What can hang from each mark:
geni: kager
sirorik: disi kager reti
tozup: zipu
disi: sirorik
kugaz: pagit
dedi: kager
kager: basit dedi geni kidor pagit sirorik
pagit: kager kugaz
zipu: kager kidor tozup
basit: kager

Known rows, with every way that one mark hangs from another:
(pagit (kager dedi geni) kugaz): [  2  -4   3   0  -9   3 -15  -2   9  12  -9  -8  -4   0   1   8   6   4
  -2  -6  -4  10   3  -1   3  -3 -19  -8   3  -3]
(kager basit geni (sirorik disi)): [  1   1  -3  -3   2  -4  -7   7  -9  -7  -9   9   4  -3  -3  -1   0   7
   9  -3  -1   4  -1   1  -5  -7 -14  -1  12   1]
(basit (kager geni kidor pagit)): [-3  3 -1  2  1 -3  7 -6 -4 -7 10  6  8  1 -1 -3 -2  1  2  0  0 -5  1  0
 -2  2  0  3 -3  5]
(disi (sirorik (kager kidor (pagit kugaz)) reti)): [-11   5   2  -1  13 -15   2  -3  -3   0   4  -9   7   3   1   7   3  -5
   3   3   4  12   8  -2   7  12 -12   0   7   7]
(basit (kager dedi)): [  8  -2  -2   2  -4   5   0  -5   4  -2   0  -2 -12   1   4   4  -2   0
  -3  -3   0 -14  -2  -4  -2  -2  17   2  -5   0]
(basit (kager pagit)): [  5   2  -3   2   3   1   4  -8  -3 -10   9   0   5   2   3   3  -3  -1
   8  -1   1 -11  -1   4   5   4   7   5  -6   2]
(zipu (kager dedi kidor (pagit kugaz)) tozup): [ -2  -8   4   9   0   1   5  -6   9   8   7  -4 -18  -1  -2   0   1  -8
 -17   0   1  16  -3   5   5   5  13  -1 -10  -5]
(tozup (zipu (kager geni) kidor)): [  9   4   0  -6 -15  -9  10   1   0 -11   3  -3  14   1   0   4   2   0
  -9   3   0  -3  -5   7  -5 -11  -6  -2   9  -3]
(dedi (kager (sirorik disi))): [  8   9  -4  -3  -2   4  -6   8  -2  -3 -11   3  -9   1   1  -6  -2   1
   1   0  -4  -2   1   5   9  -2  14   2   1 -10]
(kugaz (pagit (kager basit dedi geni kidor))): [ -5  -8   3   5   1   6  -1   0  12   9  -5  -4   7  -4  -1   3   1   4
  -2  -2  -1   2  -3  -2  -5  -9 -17  -4  -5   3]
(sirorik disi (kager kidor)): [  6  10  -3   0   3 -11  -6  -3   2   2  -6  -1   7   0   0  -4   3   2
  -3   7   4   2   1   0  -3   5  25  -4  -2   3]
(sirorik kager): [10  4 -2  1  4 -3 -5 -7  1 -4  2 -6  4 -1  3  6  4  2  4  4  5 -6  2 -3
 -2  3 -5 -5 -1 -1]
(kager basit dedi geni kidor pagit sirorik): [-12  -5   4   2   1  10   3   6  -5   0   6  10  -7  -5  -3  -6  -1   1
   2   0  -3   1   3  -5  -7  -3 -13   2   3   2]
(dedi kager): [ 13   1  -3  -1  -4   7  -5   3   5  -6  -1  -4  -1   1   3   1   2  -2
   4  -1  -3  -2  -2   3   6   0   2   0  -7 -12]
(kugaz (pagit (kager dedi kidor))): [ -1   1   3   4  -4  13  -1   0  17  12  -7 -10  -6  -2   2   5   0   0
 -11   3  -2  -3   0   0   4  -2   5  -2 -15   3]
(geni (kager basit dedi (sirorik disi reti))): [  0  -5  -4  -7   0  -1  -1   8  -9   2 -11   1  -8   1  -1  -3  -7   1
   1  -2   2 -11  -1  -2  -2  -5  20   1   5  -2]
(pagit (kager basit dedi geni kidor) kugaz): [ -3  -8   5   1  -2  -2 -15  -1   7  14 -11  -3   5   0  -2   3   5   4
  -2  -7  -4  15   0  -3  -4  -2 -20  -7   3  -1]
(basit (kager dedi (pagit kugaz) sirorik)): [ -4  -1   2   4   1   7   2  -8  -2   6   4   5 -20   2   1   4  -6  -1
   1  -4  -2  -6   4  -3  10   3   0   4   3  -1]
(dedi (kager basit geni kidor pagit)): [  0  -5   0   2   3   1   2   3  -2  -7   6   6  15  -1  -1 -10   0   0
  11  -3  -3   6  -1   2   0   0 -13   2  -2  -6]
(tozup (zipu (kager basit dedi kidor pagit))): [ 1 -2  4  3 -3  0 10  0  5 -1  9  3 11  0  0 -3  1 -4 -4  1  0  2 -7  3
 -7  2 12  4 -4  6]
(tozup zipu): [  9  10  -1  -4 -10   1  -2   0   6  -2  -2  -6   9   2   2   9  10   0
   2  -1   2  -3  -1   5  -2   0  -7   0  -1   1]
(geni (kager basit dedi kidor (pagit kugaz))): [ -3 -10   3   7   3   4   0 -12   6  11   3   1   1   4  -2  -1   0  -5
   3  -3   0   1  -2  -3   3   6   7  -2  -4  -5]
(kager dedi (sirorik disi)): [  1   6  -1  -2  -7   8  -6   9   0   1 -10   2 -21  -3   0  -2  -1   1
  -6   1  -3  -4   2  -1   1  -4  21   0   1  -1]
(geni (kager dedi kidor (sirorik disi reti))): [ -6   3  -4  -7  -6   0   1   9  -4  10  -9  -1 -19   2  -2  -8  -5  -1
 -14   4   0 -10   3  -5   0  -2  37   1  -2  -1]
(disi (sirorik (kager basit kidor pagit) reti)): [ -9   0   1  -1  20 -14   4   3  -9 -11   6  -5  21   0   2   3   1  -3
  10   4   6   3   4   0  -1   7 -11   3   4   8]
(geni (kager basit pagit sirorik)): [  1  -4  -3   3  11   8   1  -7  -9  -6   6   6   6   1   0   3  -5  -1
  13   1   2 -11  -1   2   6   3 -13   2   0  -4]
(basit (kager (pagit kugaz) (sirorik reti))): [ -5   2  -3  -5   5  -3   4  -2 -12  -2   3   2  -9   4   1   5  -8   0
   7  -3   1  -6   4   1  10   3 -14   6   5   3]
(disi (sirorik (kager dedi))): [ 3  1  3  4  7 -2 -2 -4  5 -4  0 -9 -4 -1  4 10  7 -3 -2  2  2 -2  4 -7
  0  2  3 -3  4  2]

Rows:
[  4   2  -3  -3  -4   8  -2   5  -3  -5  -1   4  -9  -1   1  -2   0   2
   3  -1  -4  -1   3  -2   5  -5 -20  -1   4 -11] -> (dedi (kager geni sirorik))
[  0   4   0  -3   0  -7   6   1  -3  -3   1  10  10   0  -3   1   0   3
  -5   2   2   5  -6   1  -9  -5 -22   0   9   5] -> (tozup (zipu (kager basit geni kidor sirorik)))
[ -1  -2   0   2  -7   0   3  -2   4   4   1   3  -9   1   0  -2   0   1
 -10  -3  -1  -7  -1  -7  -8  -4  13   1  -3   1] -> (basit (kager dedi geni kidor))
[ -5   5  -5  -9  -4  -3   3  16 -13  -9  -1   3  -1  -1  -1 -12  -5   3
   7  -1  -4   2   6   5   7  -4  -3   6   7  -4] -> (dedi (kager geni pagit (sirorik disi reti)))
[ -4  -6   5   4 -10   7  -2  -3   4   3   5  -3  -8  -1  -1   3   5   0
   5  -6  -4   9   4  -2   2   0 -13  -2   2  -2] -> (kager dedi geni (pagit kugaz))
[ -8   3   0  -6   0   4   1   8  -5   5   0   0 -12   3   0  -6  -6  -4
   1   0  -4   6   6   2  14   5  -9   5  -1  -7] -> (dedi (kager kidor (pagit kugaz) (sirorik reti)))
[ -6   0   0   2   9   5  -2   0   2   4  -7   3   7  -3  -2   4  -4   6
   1   1   0   1  -1   1   1  -7 -37  -3   1   3] -> (kugaz (pagit (kager basit geni kidor sirorik)))
[  5   1   0  -2  -4 -11   6   0   3  -6   1   5  21   2  -2   1   4   2
  -3  -1   2   7  -9   3 -13  -3 -12   0   4   5] -> (tozup (zipu (kager basit geni kidor)))
[  1   7  -4  -6   4 -12   1   3  -9  -7   2  -7  13  -2   2  -5  -1   2
  10   4   5  -2   5   4   0   4  14   2   2   5] -> (sirorik disi (kager pagit) reti)
[  2  -6   1   3   5   1  -5  -5   0  -4   4  -1  11   1   0   7   2  -1
  17  -6  -1   9  -3   5   5   5 -20   0   1  -2] -> (kager basit (pagit kugaz))
[  2  10  -4  -7   1 -16  -2   6  -4   0  -7  -6   7   0   0  -6   1   2
  -3   6   6   0   3  -1  -4   3  23  -2   0   5] -> (sirorik disi (kager kidor) reti)
[  5   4   2   0 -12   0   6   2  12   5   0  -3  -4   2   1   0   5  -4
 -17   3  -1   1  -6  -1  -8  -1  22   1  -7   3] -> (tozup (zipu (kager dedi kidor)))
[  0  -3   1   4   4 -10  -1  -2  -5  -3   3   3  16  -5  -1  -8   3   5
  13  -2   2   3   2  -1  -8  -2   3  -1   9   4] -> (sirorik disi (kager basit dedi geni pagit))
[ -8  -2  -1 -10   6  -4  -9  13 -10   0  -9   0   7  -2  -1   1  -4   7
   1   1   0   4   3   0  -5  -6 -35  -2   6   4] -> (pagit (kager basit geni kidor (sirorik reti)))
[ -4  -3   3   6  -5   8   0 -11   9  14   4  -3  -8   4  -1   0   1  -6
  -5  -1  -2   0   2  -3   6   8  17  -2  -8  -5] -> (geni (kager dedi kidor (pagit kugaz)))
[ -3 -12   4   5   1   0   8   2   2  -7  11   6   4  -3  -2  -6  -4  -1
  -1   0  -3   6  -6  -2 -10  -2   3   0  -3   3] -> (zipu (kager basit dedi geni kidor pagit))
[  0   7   2  -2  -9   6   7   3   6   6   0   2 -14   1   0   0   1  -3
 -20   6  -1  -2  -3  -2  -5  -2  12   1  -2   3] -> (tozup (zipu (kager dedi kidor sirorik)))
[  0   8  -5 -11  -4  -3  -4  14  -9  -6 -11  -2 -10  -1   0   0  -3   3
   0   1   0  -4   2   4   1  -4  11   2   3   2] -> (kager (sirorik disi reti))
[ 6 -4 -3  2  6  0 -4 -6  3  0 -2  0 10  3  0  2  0 -2  2  1  3 -6 -6  0
 -3  3  6 -3 -7 -5] -> (geni (kager basit kidor))
[ -3  -5   2   7   2  -7   5  -8   3   0   9   1  -4  -1  -5   2   3  -3
 -11  -2   2  20  -3   7   4   2 -11  -3  -2  -4] -> (zipu (kager geni kidor (pagit kugaz)) tozup)
[  2  -5   1   0   2  14  -4   5  -2  -2  -4   3 -15  -4   2   4  -2   0
   3  -1  -1  -6  -2  -4  -4  -5  -8   0   2  -2] -> (kager basit dedi sirorik)
[-3 -1  2  6 -3  2  3 -9  5  9  4  2 -9  4  0  0 -2 -4 -4 -4 -2 -1  0 -3
  4  6 17  4 -6  2] -> (basit (kager dedi kidor (pagit kugaz)))
[ 5  9 -2  1  5 -8 -3 -5 -4 -6  3 -2 13 -2  1 -4  2  2  9  4  4 -1  3  5
  2  6 14 -1  0  4] -> (sirorik disi (kager pagit))
[-1 -9  1  5  4  9  3 -5  3  3  6  1  5  1  0 -4 -2 -5  2  1  0 -8 -3 -2
 -2  3 16  0 -9 -2] -> (geni (kager basit dedi kidor pagit))
